Each row comes from the steps of one walk. Every step used is in the known rows, and no mark comes twice. Write the walk behind each row, first mark first.
(in the rows, 128 means zero)
Known rows:
rovad/pigo: [127 128 153 141 133 136  99  90  98 120  98 150 139 138 123 139 115 134
 142 133 143 143 132 142 107 120 125 113 127 141 115  98 114 154 152 121]
tezit/puvip/demuvuf: [124 142  75 125 144 104 116 223 160 100 136 169 108 109 137 117 130 167
 132 127 134  92 108 115 160 111 132 133 139 128 121 156 154 113 133 127]
zetos/kurekif: [117 121 147 145 136 140 119 123 114 130 134 148 126 124 115 126 112 149
 125 120 107 135 135 120 125 155 108 128 142 109 125 148 107 133 116 131]
tezit/puvip: [126 131  99 146 150 115 127 182 149 116 130 136 115 126 122 118 141 146
 141 135 140 114 114 113 147 120 122 135 133 132 134 125 151  93 131 114]
pigo/rovad: [131 113 125 119 125 134 160  89  97 128 159 146 131 113 133 116 135 122
 128 126 112 154 115 131 124 106 140 140 123 145 127 115 142 137 134 147]
rovad/pigo/kibugan/zetos: [123 141 155 143 134 150  98  62  79  71  88 156 152 151 138 128  80 146
 131 136 125 156 121 159 112 155  93 112 136 123 126 151  65 212 143 141]
puvip/gima/rovad/pigo: [136 114 149 150 151 128  69  59  58 140  93 163 149 132 117 145  76 130
 115 132 128 164 100 155  62 150 122 128 116 135  92  66 116 125 193 117]
tudos/gima/puvip: [133 108 129 145 157 141 125 143 122  96 171  93 129 116 146 122 111 137
 154 139 155 156 111 135 121  91 157 136 117 145 119 168 169  66 157 133]
narabi/pigo/rovad/gima: [140 109 163 164 158 143 113 150  69 128 172 119 133 122 132 107 136 133
 117 130 131 172  96 130 147  83 145 133 101 169 141  67 159  84 173 150]
gima/rovad/pigo/tudos: [134  95 149 125 159 130 118  65  45 113  84 156 127 110 116 142  93 107
 137 132 129 169 102 145  69 140 143 113 118 143 101  94 140 150 182 144]
viguz/narabi/pigo/rovad: [128 113 145 125 159 138 113 108  65 123 212 113 118 124 121  97 144 111
 106 126  74 150 116 124 158  97 107 134 121 175 150  60 160 157 148 143]
viguz/narabi/pigo: [125 131 145 132 162 130  84 151  94 126 183  93 117 137 117 109 137 117
 108 128  93 126 128 121 162 119  95 123 126 160 149  73 148 148 141 129]
gima/puvip: [133 129 125 136 146 123 132 148 122 122 142 102 119 112 141 127 120 113
 141 131 149 140 111 134 107 113 138 131 132 131 113 149 146 102 127 137]
tezit/puvip/gima/rovad/pigo: [134 117 121 164 173 115  68 107  78 125 102 168 136 130 112 136  88 146
 126 137 138 146  85 139  79 142 117 136 120 140  97  64 143  83 194 105]
gima/rovad/pigo/narabi/demuvuf: [134 116 182 106 137 115  95  48  55 122  96 160 151 126 131 155 131  85
 119 132 143 112 102 138  87  86 145 129 120 167 100 119 133 144 169 136]
rovad/gima/puvip/demuvuf: [136 132 133 132 155 123 103 227 129 120 132 116 119 105 164 128  99 153
 148 122 162 129  87 129 117  85 169 128 125 136 110 156 164  72 156 156]
rovad/gima: [134 118 162 146 145 142 112 156 122 135 116 108 136 141 139 129 117 140
 140 127 152 138 110 121 123 110 145 126 116 137 135 104 147  79 156 136]
rovad/gima/puvip: [139 118 157 155 165 136 114 176 112 133 131  82 128 122 151 127 111 128
 154 131 170 150  92 125 103  94 155 131 118 141 119 125 164  59 154 144]
viguz/narabi/pigo/puvip: [133 143 143 142 184 140  75 155  81 147 212  63 124 121 105 105 140 100
 108 136 105 113 113 125 158 136 108 121 127 165 139  93 126 152 141 133]
pigo/puvip/gima/rovad: [144 126 116 145 169 129  91 102  72 166 158 111 145 107 111 129  91 106
 102 132 128 140  82 144  75 170 143 142 118 127  95 115 105 103 165 129]
pigo/tudos/gima: [135  92 132 134 162 144 155 119  97  88 155 131 122 119 143 112 113 147
 148 138 135 157 118 121 131 120 145 120 106 133 127 172 166  68 171 138]
viguz/narabi/demuvuf/vuvis: [124 144 147 111 152 113 114 188 143 110 221  97 122 111 149 118 156  90
 106 127 126  62 137  89 187  86 108 135 117 133 150 116 165 128 131 141]
narabi/pigo/tudos/gima/puvip: [142 104 137 165 195 136 122 174  66  70 196  97 111 103 142 104 115 129
 138 146 148 176  98 134 134 102 145 118  98 156 118 159 184  48 183 144]
viguz/narabi/demuvuf: [120 133 149  83 141 124 102 153 126 127 189 107 129 127 141 116 148 108
 114 125 109  81 132  91 156  97  90 135 129 143 145 121 154 117 137 117]
narabi/demuvuf: [125 139 137 103 120 117 117 165 136 119 162 135 135 119 139 124 154 111
 115 131 138  95 131 107 147 105 111 134 123 123 129 151 137  88 134 118]
tudos/gima/rovad: [128  86 130 128 141 138 116  95 109 107 146 119 134 118 119 134 104 131
 130 132 122 152 108 138 117 114 159 141 114 151 126 116 166 117 176 130]
tudos/pigo/narabi: [133 111 180 130 129 134 125  12  65 139 109 158 145 143 138 148 121 127
 146 131 160 131 110 130  89  99 144 114 128 164 124 159  99 139 143 146]
tezit/puvip/gima/rovad/pigo/kibugan: [137 112 124 158 197 122  85  76  70  87 107 188 147 137 127 132  61 155
 116 146 147 177  76 149  97 148 107 124 122 133 107  90 110 146 207 106]
pigo/tudos/gima/puvip/demuvuf: [138 108 104 117 174 127 145 190 104  67 173 138 109  87 168 113  93 158
 152 133 146 148  95 130 122  97 168 120 114 134  99 224 181  66 173 161]
demuvuf/vuvis: [132 139 128 159 144 117 137 160 142 112 164 120 121 113 133 131 135 114
 118 128 147 109 131 125 156 121 147 127 117 120 131 125 139 138 121 149]
kibugan/zetos/kurekif: [113 137 141 159 114 148 103 132 102 117 110 140 130 133 117 116 101 159
 129 115  78 115 132 124 109 179  92 140 149  94 126 172  95 139  94 151]
viguz/narabi/pigo/tudos/gima/puvip: [137  98 147 147 212 141 109 158  58  77 220  70 106 113 144  93 110 124
 140 142 118 166 100 119 144  98 126 117 106 172 133 134 200  74 184 145]
kibugan/zetos: [122 146 125 137 103 134 115 137 119 116 104 119 130 136 131 119 118 135
 131 122 106 106 126 136 113 152 109 143 136 116 130 150 112 125 106 146]

Write each row's walk:
[135 119 147 137 155 140  79  78  61 144 119 113 146 106  94 146 105  92
 128 138 143 146  99 156  77 141 155 122 130 156  95  92 101 173 169 136]  gima/rovad/pigo/puvip
[144 146 147 168 170 142  72  97  66 157 138 137 159 129 119 129  94 134
 124 142 155 143 105 152  81 161 120 114 118 129  89 117  79 101 178 119]  rovad/pigo/puvip/gima
[134 131 105 153 163 117 129 221 153  66 211 117 111  86 166 126 108 147
 137 131 166 115 111 136 163  73 184 132 110 131 109 195 182  95 154 168]  tudos/gima/puvip/demuvuf/vuvis
[135 115 153 136 160 135 126  88  67 107  97 159 128 123 130 130 107 129
 148 136 141 156 120 136  92 137 124 100 118 135 109 121 127 134 165 138]  rovad/pigo/tudos
[130 122 104 123 147 128 117 186 137  81 177 128 119 101 160 122 100 158
 147 131 147 134 106 138 137  84 167 133 123 140 104 197 169  86 161 144]  tudos/gima/puvip/demuvuf
[137  99 155 142 143 147 144 117  90 139 148 127 136 122 145 116 125 135
 140 126 136 165  98 123 120  83 158 139 112 153 134  96 160  84 162 153]  pigo/rovad/gima
[133 131 122 115 148 127  73 116  73 133 125 147 141  92 109 147  98 116
 123 129 133 126  94 158  90 133 164 118 135 152  82 124  98 197 168 149]  gima/rovad/pigo/puvip/demuvuf
[134  93 158 148 165 152 124  84  67  78 125 152 137 128 135 124  97 153
 161 143 150 175 122 138 110 117 142 102 105 148 112 142 151  95 198 135]  rovad/pigo/tudos/gima
[138 103 141 159 178 140 122 152  75  76 178 127 119 119 130 104 122 145
 125 143 128 166 115 129 154 122 135 113  94 150 130 141 163  79 181 137]  narabi/pigo/tudos/gima
[135 144 122 145 165 116  82 156  88 115 160 136 133  74 116 150 107  99
 111 130 152 106  99 157 120 122 181 117 124 142  87 117 110 208 162 173]  gima/rovad/pigo/puvip/demuvuf/vuvis
[128 155  74 150 159  91 129 252 176  86 168 159  99  96 142 123 139 153
 121 128 152  71 111 114 191 100 151 132 127 119 124 153 162 119 129 150]  tezit/puvip/demuvuf/vuvis
[134 121 132 146 142 130 127 119  73 113 186 140 124 111 122 107 147 117
 105 131 108 162 113 137 151 101 130 134 114 161 131  88 143 131 145 146]  narabi/pigo/rovad
[141 128 138 147 204 132  46 122  39 166 209  77 133 119  99 111 100  96
  79 134  92 131  82 136 109 164 109 139 115 158 116  62 124 128 179 128]  viguz/narabi/pigo/puvip/gima/rovad
[146 155 129 179 181 131  67 166  74 152 194 110 143 121 114 109 119 125
  90 141 136 136  98 141 130 164 112 126 109 131 108 117  92  70 162 125]  narabi/pigo/puvip/gima
[135  75 129 123 166 138 144  94  75  94 142 129 122 106 127 124  96 126
 138 134 123 170  99 130 103 125 164 133 105 143 119 143 176  96 187 147]  pigo/tudos/gima/rovad
[128  86 155 143 143 147  85  51  76  98 116 136 145 128 111 145  93 132
 144 138 136 168 115 156  99 104 156 127 113 165 111  92 148 138 201 125]  tudos/gima/rovad/pigo
[142 103 152 147 162 141 144 136  83 133 161  98 129 106 158 115 117 124
 152 129 154 178  79 130 100  68 170 143 114 156 119 113 180  55 162 160]  pigo/rovad/gima/puvip
[143 121 182 128 154 113  76  47  35 133 102 179 160 136 140 148 103 107
 103 133 141 117  88 141  62 108 126 133 109 150  87 114 124  91 197 125]  puvip/gima/rovad/pigo/narabi/demuvuf
[140  96 128 141 181 140 155 142  89  83 166 105 116 105 154 111 103 138
 160 142 150 173  99 127 109 106 158 125 108 138 111 191 187  46 170 148]  pigo/tudos/gima/puvip
[134 133 162 105 136 112 135 112 108 125 134 144 139 133 151 132 155 104
 115 129 141  84 115 114 133  88 129 133 120 143 123 177 136 100 133 136]  pigo/narabi/demuvuf
[139  95 154 153 186 149 123 103  58  76 141 125 129 114 148 122  91 140
 174 147 166 184 103 144  89  97 153 106 107 151  98 163 169  68 198 140]  rovad/pigo/tudos/gima/puvip
[132 112 126 126 155 144  67 113  73 106 154 139 147  92 114 141  84 137
 135 136 142 140  95 159 106 112 180 123 121 164  86 140 124 159 200 145]  tudos/gima/rovad/pigo/puvip/demuvuf
[137 109 155 142 178 133  87  25  52 100 107 181 160 141 131 141  48 137
 103 140 133 188  91 165  78 160 115 115 117 127 102  93  84 186 203 117]  puvip/gima/rovad/pigo/kibugan
[134  96 149 148 165 158  75  68  61 121 153 103 155 109  99 143  96 113
 142 145 149 163 100 157  93 121 169 125 114 171 101 106 125 138 199 134]  tudos/gima/rovad/pigo/puvip
[133 103 161 125 143 142 113 123  67 124 175 156 133  90 166 127  98 157
 162 125 177 162  70 128  91  51 175 127 121 169 110 147 151  88 182 174]  tudos/pigo/rovad/gima/puvip/demuvuf
[133 167 118 145 194 116  81 238 111 116 252  88 108  91 125 111 136 106
  88 128 112  75 112 124 201 118 134 117 122 152 129 122 132 186 137 168]  viguz/narabi/pigo/puvip/demuvuf/vuvis
[134  88 185 147 149 154 119  68  53 137 168 121 142 108 152 127 106 134
 169 133 183 188  74 124  79  60 164 129 116 175 122 113 150  63 178 161]  tudos/pigo/rovad/gima/puvip
